What can hang from each mark:
bebo: gosedur tarog
pilugid: gosedur kesev
tarog: bebo
pevim: gosedur kesev
gosedur: meteso pevim pilugid
kesev: pevim pilugid
meteso: gosedur tarog

Known rows, with every way that one mark hangs from another:
{bebo gosedur tarog}: 0.76, 0.08, -0.44, 1.76, -1.71, -1.74, 0.09, 0.68, 0.87, -0.16, -0.37, -2.04, -3.50, 3.91, 0.32, -0.88, -0.12, 0.95, 1.03, 0.05, 2.19, 0.59
{pevim {gosedur meteso {pilugid kesev}}}: -0.49, -2.00, -0.72, 1.50, -0.99, -1.74, 0.66, -1.47, 2.40, -0.03, -1.69, 1.48, -4.17, 5.72, 0.26, -2.65, 0.41, 1.21, 0.94, 0.64, 1.32, 2.03
{bebo tarog}: 0.04, -0.12, -0.55, 1.86, -1.58, -1.40, 1.28, 1.66, 0.79, -0.19, -0.64, -1.46, -2.83, 4.22, 0.21, -0.80, -0.25, 2.00, 0.96, 1.44, 3.44, 1.87
{kesev pevim {pilugid {gosedur meteso}}}: -1.06, 0.18, 0.09, 3.65, -0.87, -2.29, 1.74, 1.58, 2.74, 0.22, -0.28, 0.42, -4.19, 3.22, -2.80, -2.71, -0.19, 2.48, 1.85, 2.86, 4.21, 3.21
{kesev pevim pilugid}: -0.62, -1.16, 1.71, 1.61, -1.58, -1.88, 2.41, 0.67, 3.36, 0.72, -1.12, -0.46, -2.45, 5.54, -1.08, -2.59, 0.70, 1.83, 2.06, 3.19, 5.67, 1.44
{tarog {bebo {gosedur pilugid}}}: 0.53, -0.14, -1.86, 1.60, -1.60, -1.84, 0.84, 0.68, 2.15, 0.59, -2.39, -0.36, -4.19, 4.43, 0.42, -1.53, 0.69, 0.36, 1.24, 0.04, 0.07, -0.88
{tarog bebo}: 0.15, 0.00, -1.40, 2.20, -1.14, -1.10, 1.65, 2.74, 1.63, 0.17, -2.21, -0.84, -3.08, 4.27, -0.78, -1.14, 0.67, 1.43, 1.65, 0.74, 1.95, -0.11
{kesev {pilugid gosedur}}: -1.47, -0.73, -0.43, 3.07, -1.90, -2.21, 1.24, 1.11, 2.74, -1.01, -1.27, 0.81, -2.19, 2.59, -1.38, -1.89, -0.08, 1.64, 1.68, 2.96, 4.65, 2.16
{pilugid {gosedur {meteso tarog} pevim} kesev}: -0.39, 0.58, -1.32, 3.01, 0.19, -2.75, 1.63, 1.03, -1.37, -0.03, 0.13, 1.04, -2.09, 1.14, -2.68, -1.41, -0.05, 2.58, 1.07, -0.31, 1.52, 3.72
{meteso {gosedur {pevim kesev} pilugid} tarog}: -0.27, -1.68, -1.41, 1.85, -1.49, -3.50, 3.52, -0.47, -0.47, 0.98, -1.50, 0.25, -1.52, 2.66, -1.06, -0.51, 0.17, 0.95, 0.16, 1.60, 0.44, 2.11
{gosedur {meteso tarog} pevim}: -0.88, 0.34, -0.26, 2.74, -0.35, -2.16, 2.03, 0.34, 0.06, -0.18, -0.72, -1.13, -3.87, 2.34, -1.74, -0.88, -0.26, 1.14, 0.52, -0.89, 1.17, 1.98
{pevim {gosedur {meteso tarog} pilugid}}: -1.29, -0.83, -0.98, 3.82, -1.13, -0.63, 1.17, -0.41, 2.17, 0.23, -1.50, -0.06, -5.49, 5.93, 0.21, -2.90, 0.07, 1.37, 0.58, 0.39, -0.17, 1.16
{meteso gosedur}: -0.80, -0.80, -0.91, 1.69, -0.95, -2.47, 1.67, 1.74, 1.90, -0.71, -2.73, -0.14, -1.60, 2.73, -1.50, -1.23, 0.41, 1.55, 0.90, 1.32, 2.47, 1.44
{gosedur meteso {pevim {kesev pilugid}}}: -0.14, -2.18, 0.36, 1.19, -1.81, -3.95, 1.96, -1.64, 1.82, -0.26, 0.02, -0.24, -3.74, 2.13, -2.35, 0.61, -0.49, -0.25, 0.86, 1.06, 3.32, 2.31
{meteso {tarog {bebo {gosedur pilugid}}}}: 0.28, 1.30, -2.00, 3.10, -1.30, -0.99, 1.68, 1.62, 1.17, 1.59, -1.15, -1.30, -4.31, 5.37, 0.04, -2.16, 0.85, 1.46, 1.14, -0.38, -0.93, -1.05
{pevim {gosedur meteso}}: -0.95, -1.88, -0.02, 3.04, -1.04, -0.82, 0.24, 0.20, 2.47, -1.18, -1.95, -0.55, -4.72, 4.67, -0.76, -1.96, -0.01, 0.64, 1.26, 0.23, 1.82, 0.97
{tarog {bebo {gosedur pevim {pilugid kesev}}}}: 1.24, -0.93, -1.31, 0.23, -1.28, -3.09, 1.18, -1.09, 0.30, 0.88, -2.02, 0.64, -2.45, 3.74, 0.30, -1.05, 0.92, -0.01, 1.32, -0.61, 0.84, 0.26
{bebo {gosedur {pevim kesev} pilugid} tarog}: 1.32, -2.26, -0.65, 0.41, -2.55, -3.55, 1.22, -2.48, -0.49, 0.36, -0.35, -0.78, -3.15, 2.94, 0.98, 0.50, -0.62, -0.60, 0.41, 0.80, 1.53, 1.57
{kesev {pevim gosedur}}: -0.48, -3.18, 1.67, 2.42, -1.06, -0.27, 1.43, 0.64, 1.96, -0.15, -2.49, -0.72, -2.70, 6.10, -0.15, -3.15, 0.65, 1.22, 2.10, 2.08, 3.96, 0.74
{gosedur {meteso tarog} pevim {pilugid kesev}}: -0.35, 0.15, -1.07, 1.13, -0.41, -3.20, 2.46, -1.47, -0.03, 1.14, -0.36, 1.13, -3.19, 3.73, -0.62, -1.62, 0.29, 1.92, 0.20, -0.40, 0.60, 3.09
{pevim {gosedur meteso} {kesev pilugid}}: -0.20, -3.00, 0.35, 2.96, -2.31, -2.01, 0.90, -1.09, 3.61, -0.17, -0.12, -0.57, -4.85, 5.44, -1.73, -0.92, -0.11, -0.04, 1.54, 1.67, 3.00, 1.05
{meteso {gosedur {pevim kesev}} tarog}: -0.09, -1.37, -0.69, 2.33, -1.08, -3.04, 3.19, 0.86, -0.82, 0.57, -0.99, -1.00, -1.08, 2.20, -2.29, -0.04, 0.24, 1.06, 0.67, 0.82, 1.36, 1.55
{kesev {pevim gosedur} pilugid}: -0.62, -2.71, 2.12, 2.76, -1.82, -1.00, 1.56, -0.45, 3.18, 0.32, -1.55, -0.44, -2.91, 7.13, -0.57, -3.25, 0.72, 0.99, 2.33, 2.96, 5.72, 1.20

Rows:
0.10, -1.69, 0.13, -0.38, -0.83, -2.33, 2.56, -0.01, 2.13, 1.38, -1.66, 1.56, -1.49, 5.76, 0.38, -3.04, 1.05, 2.60, 1.35, 2.60, 3.29, 2.11 | {gosedur {pilugid {kesev pevim}}}
-1.12, 0.56, -2.00, 2.85, -1.02, -2.17, 2.78, 1.41, 1.21, 0.94, -2.06, 0.16, -2.44, 4.09, -0.62, -2.32, 0.54, 2.42, 0.28, 1.58, 0.32, 1.52 | {meteso {gosedur pilugid} tarog}
-0.75, -0.42, 1.40, 4.41, -1.06, -0.75, 1.83, 0.27, 2.70, 1.23, 0.01, -1.25, -4.95, 7.46, -1.64, -3.49, 0.51, 1.88, 1.91, 1.47, 3.52, 1.54 | {kesev {pevim {gosedur {meteso tarog}}} pilugid}
0.63, -3.14, 1.03, 0.46, -2.48, -3.80, 1.02, -2.32, 1.67, -0.48, -0.86, -0.80, -2.12, 2.56, -1.05, 0.21, 0.09, -1.32, 1.52, 0.71, 3.44, 0.29 | {bebo {gosedur {pevim {kesev pilugid}}}}
-0.08, -3.57, 1.04, 0.55, -2.48, -3.52, 2.27, -1.56, 1.51, -0.35, -0.85, -0.16, -1.42, 2.66, -1.19, 0.41, -0.03, -0.47, 1.40, 2.24, 4.83, 1.55 | {gosedur {pevim {kesev pilugid}}}
-0.14, -0.76, 0.09, 2.63, -1.51, -3.25, 2.62, -0.79, 0.95, 0.73, 1.03, -1.11, -3.92, 3.08, -2.58, 0.06, -0.29, 0.67, 0.80, 0.55, 2.20, 1.98 | {gosedur {meteso tarog} {pevim {kesev pilugid}}}
-0.18, 0.79, -2.68, 3.09, -0.86, -2.63, 3.27, 0.81, -1.06, 1.36, -2.35, -0.03, -2.49, 3.36, -0.83, -1.14, 0.54, 1.27, 0.43, 0.27, -0.39, 1.54 | {meteso {gosedur pevim pilugid} {tarog bebo}}
-0.78, -1.00, 0.18, 3.61, -0.68, -0.40, 2.05, 0.17, 1.90, 1.20, -1.29, -0.37, -5.16, 6.75, -0.29, -3.83, 0.29, 1.93, 1.13, 1.27, 1.03, 1.55 | {kesev {pevim {gosedur {meteso tarog} pilugid}}}
0.48, -0.13, -1.11, 1.28, -2.04, -2.16, 0.40, -0.58, 1.28, 0.30, -0.84, -0.93, -4.05, 4.45, 1.45, -1.31, -0.22, 0.83, 0.53, 0.86, 1.37, 1.03 | {bebo {gosedur pilugid} tarog}
-0.05, -2.10, -0.35, 3.81, -1.33, -0.79, 1.29, 0.61, 1.65, 0.43, 0.09, -1.54, -4.97, 5.31, -1.75, -1.27, 0.02, 0.90, 1.12, 0.40, 0.43, 0.43 | {pevim {gosedur {meteso tarog}} kesev}
-0.22, -3.59, -0.87, 2.05, -1.98, -1.82, 1.13, -1.41, 2.81, -0.03, -1.40, 0.44, -5.24, 4.87, -0.32, -1.31, -0.24, 0.06, 0.78, 1.73, 0.50, 1.16 | {pevim {gosedur meteso pilugid} kesev}
-0.16, 1.36, -0.91, 3.61, 0.63, -1.60, 2.15, 2.99, 0.04, 1.45, 0.71, 0.49, -2.95, 3.47, -3.08, -3.22, 0.45, 4.27, 1.71, 0.92, 1.79, 3.49 | {pilugid {gosedur {meteso tarog}} {kesev pevim}}
-0.17, 1.44, -1.43, 3.53, -0.30, -1.78, 2.13, 1.30, -0.47, 0.63, -0.66, -1.46, -4.50, 2.86, -2.03, -0.66, -0.03, 1.23, 0.79, -1.50, 0.22, 1.20 | {gosedur {meteso {tarog bebo}} pevim}
0.03, -0.98, -0.94, 0.24, -0.50, -3.20, 2.76, 0.46, 1.67, 1.37, -2.25, 1.69, -0.97, 4.65, -0.87, -2.64, 1.09, 2.58, 1.02, 2.54, 2.48, 2.82 | {meteso {gosedur {pilugid {kesev pevim}}}}
-1.16, 0.08, -1.02, 2.29, -0.85, -2.67, 2.34, -1.10, 0.61, 0.32, -1.25, 0.25, -4.35, 2.79, -0.44, -1.36, -0.32, 1.05, 0.00, -0.11, 0.12, 2.45 | {gosedur {meteso tarog} pevim pilugid}
0.03, -3.32, -0.06, 2.59, -1.50, -1.44, 0.76, -0.05, 2.48, -0.51, -0.98, -0.82, -4.71, 4.58, -1.49, -0.78, -0.23, 0.10, 1.30, 0.84, 1.54, 0.72 | {pevim {gosedur meteso} kesev}
-0.27, -1.74, 0.22, 4.19, -1.93, -1.42, 1.39, -0.32, 2.63, 0.77, 0.88, -1.27, -5.17, 6.30, -1.98, -1.37, 0.09, 0.73, 1.37, 1.19, 1.97, 0.80 | {pevim {gosedur {meteso tarog}} {kesev pilugid}}
-0.07, -1.04, -0.37, 2.42, -0.92, -2.67, 2.50, 0.09, 0.07, 0.44, 0.27, -1.31, -3.69, 2.32, -2.45, 0.22, -0.40, 0.78, 0.63, -0.21, 0.82, 1.60 | {gosedur {meteso tarog} {pevim kesev}}
0.37, 0.60, -1.51, 2.71, -1.30, -1.80, 1.83, 0.27, -0.15, 1.27, -1.52, -1.02, -3.57, 4.12, 0.08, -1.47, 0.65, 0.51, 1.00, -0.81, -0.45, -0.53 | {meteso {tarog {bebo {gosedur pevim pilugid}}}}
0.30, 1.17, -1.37, 1.39, -0.69, -2.57, 0.87, -0.64, 1.92, 1.44, 0.07, 0.14, -4.61, 4.86, -0.57, -2.36, 0.67, 1.92, 0.64, -1.10, -0.81, 0.90 | {bebo {gosedur {meteso tarog} {pilugid kesev}}}
-0.14, -4.29, 1.03, 2.34, -2.84, -1.67, 1.25, -1.05, 3.12, -0.29, -0.86, -0.42, -2.82, 6.00, -0.66, -1.08, 0.26, -0.14, 1.93, 2.86, 4.34, 0.29 | {pevim gosedur {kesev pilugid}}
-0.07, -2.71, -0.10, 1.11, -1.90, -4.29, 2.59, -0.96, 1.07, -0.28, -1.49, 0.11, -0.90, 2.07, -2.24, 0.44, 0.02, -0.02, 1.03, 2.10, 3.80, 2.29 | {meteso {gosedur {pevim {kesev pilugid}}}}
0.57, -0.95, -1.45, 1.12, -1.64, -2.65, 1.11, -0.88, 0.70, 0.17, -2.80, -0.07, -3.55, 3.13, 0.45, -0.86, 0.43, -0.70, 1.15, -0.38, 0.53, -0.27 | {tarog {bebo {gosedur pevim pilugid}}}
-0.43, -1.99, -0.46, 1.13, -0.68, -2.99, 1.37, 0.25, -0.74, -1.03, -1.60, 1.90, 0.26, 0.93, -1.36, -1.21, 0.11, 1.57, 1.58, 1.10, 3.82, 3.30 | {pilugid {gosedur pevim} kesev}
-0.40, 0.13, -0.86, 1.94, -0.98, -3.01, 1.13, -1.95, 0.87, 0.22, -1.08, -0.44, -4.96, 2.60, -0.30, -1.34, -0.15, 0.07, 0.18, -1.36, -0.77, 1.06 | {bebo {gosedur {meteso tarog} pevim pilugid}}
-0.40, -0.20, -1.10, 1.23, -1.27, -2.75, 0.27, -0.90, 3.30, -0.25, -1.62, 0.06, -5.58, 3.21, -0.22, -1.67, -0.06, 0.40, 0.46, -0.26, -0.31, 0.63 | {bebo {gosedur meteso pilugid}}
-0.47, 2.20, -2.88, 3.54, -0.63, -1.38, 2.24, 1.81, 1.80, 1.70, -0.84, -0.38, -6.06, 4.89, -0.87, -2.04, 0.25, 2.40, 0.34, -0.04, -1.43, 0.93 | {gosedur {meteso {tarog bebo}} pilugid}
-1.03, -0.45, -1.41, 2.19, -1.00, -2.96, 3.10, -0.29, -0.31, 0.45, -2.43, 0.39, -1.53, 2.74, -0.46, -1.54, 0.30, 1.29, 0.10, 0.97, 0.75, 2.29 | {meteso {gosedur pevim pilugid} tarog}
0.43, 1.08, -1.79, 1.84, -1.52, -2.52, 0.17, -0.60, 1.61, 0.40, -0.01, -1.01, -6.15, 3.90, 0.43, -1.09, -0.61, 1.07, 0.08, -0.30, -0.04, 1.78 | {bebo {gosedur meteso pilugid} tarog}
-1.46, 0.31, -0.94, 3.64, -1.30, -2.57, 0.90, 1.13, 3.00, -0.96, -0.61, 0.71, -4.03, 2.07, -2.36, -1.65, -0.48, 1.84, 1.34, 2.02, 3.45, 2.74 | {kesev {pilugid {gosedur meteso}}}
-0.34, 0.42, -1.29, 4.94, -0.67, 0.16, 0.90, 1.75, 1.21, 0.44, -1.04, -1.57, -5.65, 5.92, -1.24, -2.18, 0.40, 1.40, 1.36, -0.83, -0.14, 0.05 | {pevim {gosedur {meteso {tarog bebo}}}}
-0.29, -1.93, -1.08, -0.36, -0.93, -4.30, 2.43, -1.49, 0.16, 0.05, -2.79, 2.14, -0.16, 2.48, -0.51, -1.00, 0.59, 1.02, 0.45, 1.30, 2.37, 3.20 | {meteso {gosedur pevim {pilugid kesev}}}
-0.70, -2.19, 0.29, 2.55, -0.86, -0.96, 1.49, -0.41, 2.65, 0.34, -2.22, 0.30, -5.00, 5.95, -0.10, -3.35, 0.18, 1.30, 1.32, 1.87, 1.96, 1.80 | {kesev {pevim {gosedur meteso pilugid}}}
0.00, -2.52, -0.18, 0.94, -1.18, -3.49, 2.01, -0.66, 0.80, -0.61, -0.78, -0.43, -3.61, 1.28, -2.12, 0.76, -0.58, 0.04, 0.70, 0.27, 2.07, 1.99 | {gosedur meteso {pevim kesev}}
-0.78, -0.17, -0.71, 2.73, -0.64, -2.57, 2.72, 0.92, -0.64, 0.00, -1.87, -0.86, -1.04, 2.32, -1.66, -0.98, 0.33, 1.33, 0.62, 0.20, 1.70, 1.81 | {meteso {gosedur pevim} tarog}
0.14, 0.20, -0.19, 4.68, -0.25, 0.33, 1.81, 2.36, 1.01, 1.53, -0.94, -1.88, -5.43, 6.83, -1.63, -3.12, 0.71, 2.04, 1.90, 0.10, 0.91, 0.53 | {kesev {pevim {gosedur {meteso {tarog bebo}}}}}
-0.24, -2.83, -0.96, 0.41, -1.64, -3.95, 2.34, -2.14, 1.31, -0.06, -1.38, 0.87, -4.11, 1.86, -0.83, 0.26, -0.67, -0.13, 0.19, 1.06, 0.92, 2.50 | {gosedur meteso {pevim kesev} pilugid}
-0.13, 2.48, -2.12, 4.10, -0.25, -0.89, 1.87, 3.24, 1.33, 1.20, -0.17, -1.76, -5.47, 4.44, -2.17, -1.47, 0.24, 2.48, 0.99, -0.98, -0.37, 0.45 | {gosedur {meteso {tarog bebo}}}
0.57, -0.87, -0.22, 2.07, -1.14, -3.02, 1.22, -0.76, 0.40, 0.32, 0.28, -1.81, -4.32, 2.13, -2.09, -0.02, -0.22, -0.24, 0.77, -1.52, -0.18, 0.40 | {bebo {gosedur {meteso tarog} {pevim kesev}}}
0.77, -0.82, 0.10, 1.21, -1.70, -2.63, 0.44, -1.06, -0.81, -0.68, -0.69, -1.87, -2.67, 2.57, 0.39, 0.04, -0.39, -0.15, 0.91, -0.57, 2.77, 1.35 | {bebo {gosedur pevim} tarog}
-0.13, -0.96, 0.07, 1.15, -0.86, -3.13, 0.14, -1.42, 1.17, -1.15, -1.51, -0.85, -4.17, 1.46, -1.20, -0.44, -0.22, -0.64, 0.83, -1.70, 1.15, 0.82 | {bebo {gosedur meteso pevim}}
-1.46, -0.53, -0.52, 3.20, -1.39, -3.36, 1.21, -0.36, 1.55, -1.30, -0.94, 0.95, -3.35, 0.91, -2.26, -1.01, -0.73, 0.79, 1.22, 1.53, 3.89, 3.43 | {kesev {pilugid {gosedur meteso pevim}}}
1.51, -0.10, -1.15, 0.73, -0.92, -2.07, 1.50, 0.71, 1.49, 2.06, -1.55, 0.14, -3.29, 5.85, -0.06, -2.55, 1.35, 1.46, 1.87, 0.50, 0.93, 0.01 | {tarog {bebo {gosedur {pilugid {kesev pevim}}}}}
-0.56, -1.35, -0.96, 2.96, -1.89, -3.08, 1.55, 0.91, 2.83, -0.26, 0.39, 0.34, -3.77, 2.15, -2.93, -0.45, -0.54, 1.26, 1.38, 2.68, 2.98, 2.35 | {pevim {kesev {pilugid {gosedur meteso}}}}
0.80, -0.80, -0.85, 1.60, -1.25, -2.31, 0.79, 0.22, 0.43, -0.28, -2.34, -1.20, -3.00, 2.74, -0.61, -0.38, 0.47, -0.52, 1.63, -1.02, 1.31, -0.66 | {tarog {bebo {gosedur pevim}}}
